What can hang from each mark
Q_705: Q_512 Q_587 Q_629 Q_726
Q_261: Q_629 Q_705
Q_300: Q_705
Q_512: Q_261 Q_587 Q_629 Q_705
Q_629: Q_261 Q_512 Q_587
Q_587: Q_512 Q_705 Q_726
Q_726: Q_705

Known rows, with every way that one mark hangs from another
Q_587(Q_512(Q_261) Q_726): 18,5,27,-2,1,-15,10,9,2,21,1,-3,39,29,0,-23,10,11,-1,-19,30,0,20,5,16,-23,6,-20
Q_512(Q_261 Q_587(Q_726) Q_629 Q_705): -5,-1,27,9,3,-24,12,10,16,26,8,-14,32,36,3,-24,-8,-15,1,-15,9,-15,11,17,-6,-11,8,-10
Q_726(Q_705): 22,13,20,5,19,-13,14,5,2,6,-6,7,18,11,-15,-34,3,9,-4,-13,12,-8,1,8,5,-20,1,-19
Q_587(Q_705(Q_629(Q_261)) Q_726): 10,11,38,7,-11,-3,22,-14,10,9,-5,-5,14,42,-25,-33,7,6,4,-27,22,9,-2,13,5,-14,-11,-24
Q_512(Q_261(Q_629) Q_587): 7,5,25,5,19,-17,17,12,4,27,-2,-4,24,41,-1,-14,-4,8,-14,1,15,-9,5,13,-10,-18,3,-17
Q_705(Q_512(Q_629) Q_587): 22,2,27,-20,12,-14,10,-8,-3,18,10,2,5,-7,1,-7,-9,-6,10,-13,11,-13,-10,3,18,0,6,-28
Q_300(Q_705(Q_629)): 3,2,36,8,16,-4,5,8,-10,10,-7,16,-8,26,-21,-10,-2,13,-4,-15,-1,-6,7,8,0,-10,-4,-10
Q_705(Q_512(Q_261) Q_587 Q_629 Q_726): 7,2,29,-4,11,-21,15,-3,-16,25,-4,-10,4,7,3,-9,-1,-3,2,-25,9,-2,-15,-2,25,5,8,-26
Q_587(Q_705): 13,9,26,-11,0,2,18,-6,7,17,-5,-4,17,14,-7,-28,6,6,0,-12,13,-8,2,4,8,-16,3,-19
Q_629(Q_261 Q_512(Q_705)): 12,16,15,3,4,-7,20,-3,7,12,-6,0,3,-1,-18,-18,3,1,-7,-22,13,27,-5,23,-3,-12,-1,-28
Q_512(Q_705): 6,6,25,2,7,-10,12,0,5,15,-4,-2,11,14,-6,-21,-1,-1,-5,-14,9,-1,7,16,-2,-10,2,-18
Q_629(Q_261 Q_512(Q_587)): 18,9,20,4,13,-4,14,1,0,9,-9,-2,8,4,-21,-7,0,12,4,-22,16,26,-6,18,-7,-18,0,-27
Q_705(Q_512(Q_261 Q_629) Q_587): 18,7,24,-20,8,-21,15,0,-5,29,9,-3,16,-5,11,-8,-4,-9,3,-7,9,-17,-9,0,24,-1,10,-23
Q_512(Q_587 Q_629): 10,-6,30,-2,14,-11,8,6,3,17,2,2,10,14,-7,-12,-14,-4,12,-11,2,-10,1,16,-5,-16,5,-15
Q_587(Q_726): 13,8,28,2,9,-16,10,3,3,7,-6,-1,24,28,-13,-18,6,7,-3,-25,19,-1,7,7,6,-21,-6,-23
Q_726(Q_705(Q_512(Q_261))): 22,23,22,-2,8,-19,15,5,-1,19,-1,-1,31,7,-3,-31,12,10,-11,-8,17,-7,3,0,18,-8,5,-19
Q_705(Q_512 Q_726): 21,7,30,-10,10,-12,8,-2,-11,13,-6,0,8,-4,-8,-10,5,7,3,-30,10,5,-8,4,17,-4,4,-28
Q_726(Q_705(Q_629(Q_261 Q_512))): 15,19,17,17,13,-7,23,-3,0,3,-6,11,-1,10,-31,-32,3,11,-5,-22,14,26,-8,18,2,-17,-7,-26
Q_629(Q_261 Q_587(Q_512 Q_705)): 31,4,31,-17,-6,-6,28,-8,15,16,-2,0,25,17,-6,-26,10,9,24,-26,28,9,-7,10,14,-6,14,-28
Q_300(Q_705(Q_629(Q_261 Q_587(Q_512)))): 21,-3,42,3,12,-12,15,6,-4,10,-5,17,3,30,-20,-9,2,17,20,-29,13,10,-2,14,6,0,6,-20
Q_726(Q_705(Q_512 Q_629(Q_261))): 25,18,35,10,5,-11,17,-11,-6,5,-2,6,7,16,-27,-33,6,14,1,-20,20,15,-6,15,10,-2,-10,-26
Q_629(Q_587(Q_705)): 11,7,24,-13,4,-11,26,-5,15,15,-7,-4,22,19,0,-20,9,1,8,-20,11,-10,-8,0,9,-6,11,-22
Q_629(Q_512): 9,14,11,-2,14,-4,14,4,0,11,-6,5,5,-3,-12,-9,5,9,-8,-19,11,15,2,8,4,-21,1,-25
Q_629(Q_261(Q_705) Q_512 Q_587(Q_726)): 28,19,22,6,20,-26,26,-10,18,5,-4,0,16,20,-19,-7,12,3,8,-39,17,27,-26,15,14,-10,7,-42
Q_300(Q_705(Q_587)): 22,1,27,-7,27,-11,5,7,-10,11,-8,9,1,7,-11,-5,-4,8,1,-13,5,-19,-3,-1,7,-9,7,-18
Q_300(Q_705(Q_587 Q_629 Q_726)): 9,-7,34,3,29,-13,7,4,-18,11,-10,8,-15,13,-15,-5,-10,3,6,-29,-3,-13,-15,4,10,-3,8,-17
Q_705(Q_629 Q_726): 2,-2,32,6,12,-11,14,4,-10,11,-10,3,-5,17,-15,-17,-4,1,3,-31,0,6,-6,12,7,-13,0,-20
Q_629(Q_512 Q_587(Q_705)): 5,13,9,-11,7,-5,29,-6,17,13,-5,-4,15,7,-4,-14,12,4,1,-26,14,8,-10,0,9,-9,12,-26

Rows
31,0,32,-9,8,-18,22,2,3,11,-5,6,21,15,-7,-14,7,9,23,-28,24,17,-5,14,11,-10,9,-31 : Q_629(Q_261 Q_587(Q_512))
17,2,28,-13,-2,-10,20,-7,20,13,4,-7,39,35,0,-25,13,10,16,-32,36,-3,8,1,17,-8,14,-24 : Q_629(Q_587(Q_512 Q_705 Q_726))
26,7,32,-13,22,-9,1,-3,-14,13,-1,5,3,0,-8,1,1,14,0,-14,14,-16,-5,-4,15,5,6,-22 : Q_300(Q_705(Q_512 Q_587))
25,3,28,-15,19,-16,9,-7,-13,14,-5,-6,6,-10,-2,-5,-2,2,7,-29,15,-4,-18,0,23,2,10,-32 : Q_705(Q_512 Q_587 Q_726)
17,7,41,4,14,-9,-7,3,-6,7,0,-2,22,31,-18,-2,4,22,-1,-24,22,-10,11,2,1,-1,0,-16 : Q_300(Q_705(Q_512(Q_587(Q_726))))
7,-1,34,9,23,-14,4,1,-7,6,-3,5,1,37,-19,-8,-3,8,0,-25,12,-13,2,2,7,-7,-3,-17 : Q_300(Q_705(Q_587(Q_726) Q_629))
26,4,29,0,13,-29,18,1,15,23,3,-5,40,35,7,-16,11,5,12,-25,25,-1,-2,7,25,-9,20,-29 : Q_629(Q_587(Q_512(Q_261(Q_705)) Q_726))
15,2,30,-15,14,-29,19,2,1,15,2,5,8,-2,2,-4,-2,-10,19,-38,1,-4,-24,6,20,5,14,-28 : Q_705(Q_512(Q_629(Q_587)) Q_726)
19,-4,33,7,10,-12,15,-1,-4,29,0,0,6,18,-2,-21,-3,3,9,-24,8,7,-7,15,26,-11,17,-24 : Q_587(Q_512(Q_261(Q_705(Q_629 Q_726))))
5,-7,34,6,7,-18,15,-1,6,7,2,2,24,47,-8,-16,4,10,15,-36,28,8,11,9,11,-6,4,-24 : Q_705(Q_629(Q_587(Q_512 Q_726)))
32,4,31,2,27,-25,19,-9,22,17,9,3,26,52,-4,-15,2,12,4,-24,35,0,-7,15,14,-9,13,-36 : Q_261(Q_629(Q_587(Q_512 Q_726)) Q_705)
9,2,23,1,15,-19,11,-7,8,11,1,-12,20,25,-4,-20,-3,-5,-2,-23,22,-9,1,10,4,-7,3,-24 : Q_512(Q_705(Q_587(Q_726)))
-7,12,19,12,13,-6,12,15,-8,20,-7,11,-2,15,-13,-7,5,12,-17,-14,-3,5,6,3,5,-13,1,-11 : Q_300(Q_705(Q_629(Q_512(Q_261))))
15,13,10,1,26,-29,29,4,8,22,-9,-4,12,0,3,-3,9,-7,3,-34,-3,12,-30,6,23,-8,25,-33 : Q_629(Q_512(Q_261(Q_705(Q_726))) Q_587)
-4,6,16,15,12,-8,8,-3,13,10,1,-15,21,26,-13,-14,-1,5,-8,-28,23,13,11,17,-13,-12,2,-20 : Q_629(Q_512(Q_587(Q_726) Q_705))
0,-6,33,7,-1,0,10,-5,2,19,6,1,5,26,-8,-25,-7,8,4,-17,20,8,19,21,2,-6,4,-15 : Q_587(Q_512(Q_705(Q_629)))
13,4,36,-5,9,-13,2,16,-6,27,6,5,16,11,-2,-2,-6,5,2,-6,0,-21,3,4,6,0,10,-8 : Q_300(Q_705(Q_512(Q_261 Q_587 Q_629)))
9,-3,32,-5,-9,11,15,-10,5,21,4,1,10,25,-9,-30,0,14,8,-15,25,1,15,9,11,-11,5,-16 : Q_587(Q_512 Q_705(Q_629))
13,10,15,9,18,-8,14,1,7,26,-2,-9,15,8,-2,-7,-1,5,-4,-9,7,10,-7,12,5,-16,15,-24 : Q_629(Q_512(Q_261(Q_705) Q_587))
38,3,38,-16,19,-19,9,0,-14,14,0,11,-10,-15,-16,-3,-9,-3,18,-31,1,-9,-31,7,22,6,10,-28 : Q_300(Q_705(Q_512(Q_629(Q_261)) Q_587 Q_726))
16,1,26,-7,-2,-19,12,12,7,26,10,3,34,24,3,-25,1,-1,7,-17,21,-9,17,9,18,-23,8,-19 : Q_587(Q_512(Q_261 Q_629) Q_726)
26,-4,26,-9,15,-12,6,-5,0,12,4,-3,25,21,-5,-15,0,10,11,-25,37,-4,9,4,16,-15,7,-28 : Q_705(Q_587(Q_512 Q_726))
20,1,30,6,21,-19,13,4,0,26,-9,-11,17,14,-1,-13,-4,-3,7,-19,-1,-4,-17,13,10,-13,19,-21 : Q_512(Q_261(Q_705(Q_726)) Q_587)
20,11,47,3,4,-5,7,-2,-15,9,-5,13,-7,18,-28,-7,3,19,2,-21,9,10,-3,10,8,3,-10,-21 : Q_300(Q_705(Q_512 Q_629(Q_261)))
30,10,35,-9,12,-11,9,-13,5,21,10,7,3,-2,-6,-10,-6,-2,8,-13,4,-5,-15,14,20,-2,8,-29 : Q_261(Q_705(Q_512(Q_629)))
19,23,20,-1,24,-35,29,4,12,19,4,2,34,33,3,-25,12,8,-16,-8,23,-10,-9,1,12,2,9,-24 : Q_726(Q_705(Q_512(Q_261(Q_629(Q_587)))))
21,-2,35,0,8,-12,14,4,3,14,-1,3,9,13,-16,-15,-12,-3,18,-17,4,2,-9,22,-6,-16,-1,-21 : Q_512(Q_587 Q_629(Q_261))
19,-13,34,-1,24,-6,3,2,-19,15,-2,10,-11,11,-12,-9,-12,11,16,-30,12,-8,-3,6,16,-3,13,-18 : Q_300(Q_705(Q_587(Q_512) Q_629 Q_726))
20,2,29,-2,8,-23,19,-8,12,13,6,-4,12,18,-11,-25,-10,-18,11,-25,16,-3,-13,21,5,-7,1,-28 : Q_512(Q_629(Q_261) Q_705(Q_587(Q_726)))
-3,4,38,13,0,-14,7,1,-3,18,2,-15,29,46,-6,-13,5,11,-4,-20,22,3,12,5,5,-2,-4,-16 : Q_705(Q_512(Q_261 Q_587(Q_726)) Q_629)
2,6,21,2,7,-21,19,10,0,25,-8,-9,17,9,4,-24,1,-9,-6,-23,0,-4,-4,12,7,-10,12,-17 : Q_512(Q_261 Q_705(Q_726))
9,17,8,18,18,-20,14,11,10,10,-2,-10,39,25,-11,-29,9,11,-13,-20,23,4,8,5,0,-23,5,-16 : Q_629(Q_512(Q_261 Q_587(Q_726(Q_705))))
5,3,28,8,8,-20,9,12,4,18,-6,-13,39,39,-4,-16,6,4,-3,-16,17,-7,12,6,0,-19,3,-15 : Q_512(Q_261 Q_587(Q_726))
11,-4,22,-4,20,-17,15,-4,-2,16,-6,-10,2,1,-2,-17,-10,-11,5,-27,7,-7,-15,11,8,-3,13,-25 : Q_512(Q_705(Q_587 Q_726))
-11,-8,34,18,8,-4,9,-2,2,15,-1,-8,4,36,-12,-18,-13,2,1,-13,8,2,10,23,-15,-3,0,-11 : Q_512(Q_587 Q_705(Q_629))
16,11,28,-16,12,-17,30,-12,13,19,-1,-6,15,25,0,-14,7,4,-1,-29,22,-6,-23,1,16,8,14,-31 : Q_261(Q_629(Q_587(Q_705(Q_512 Q_726))))
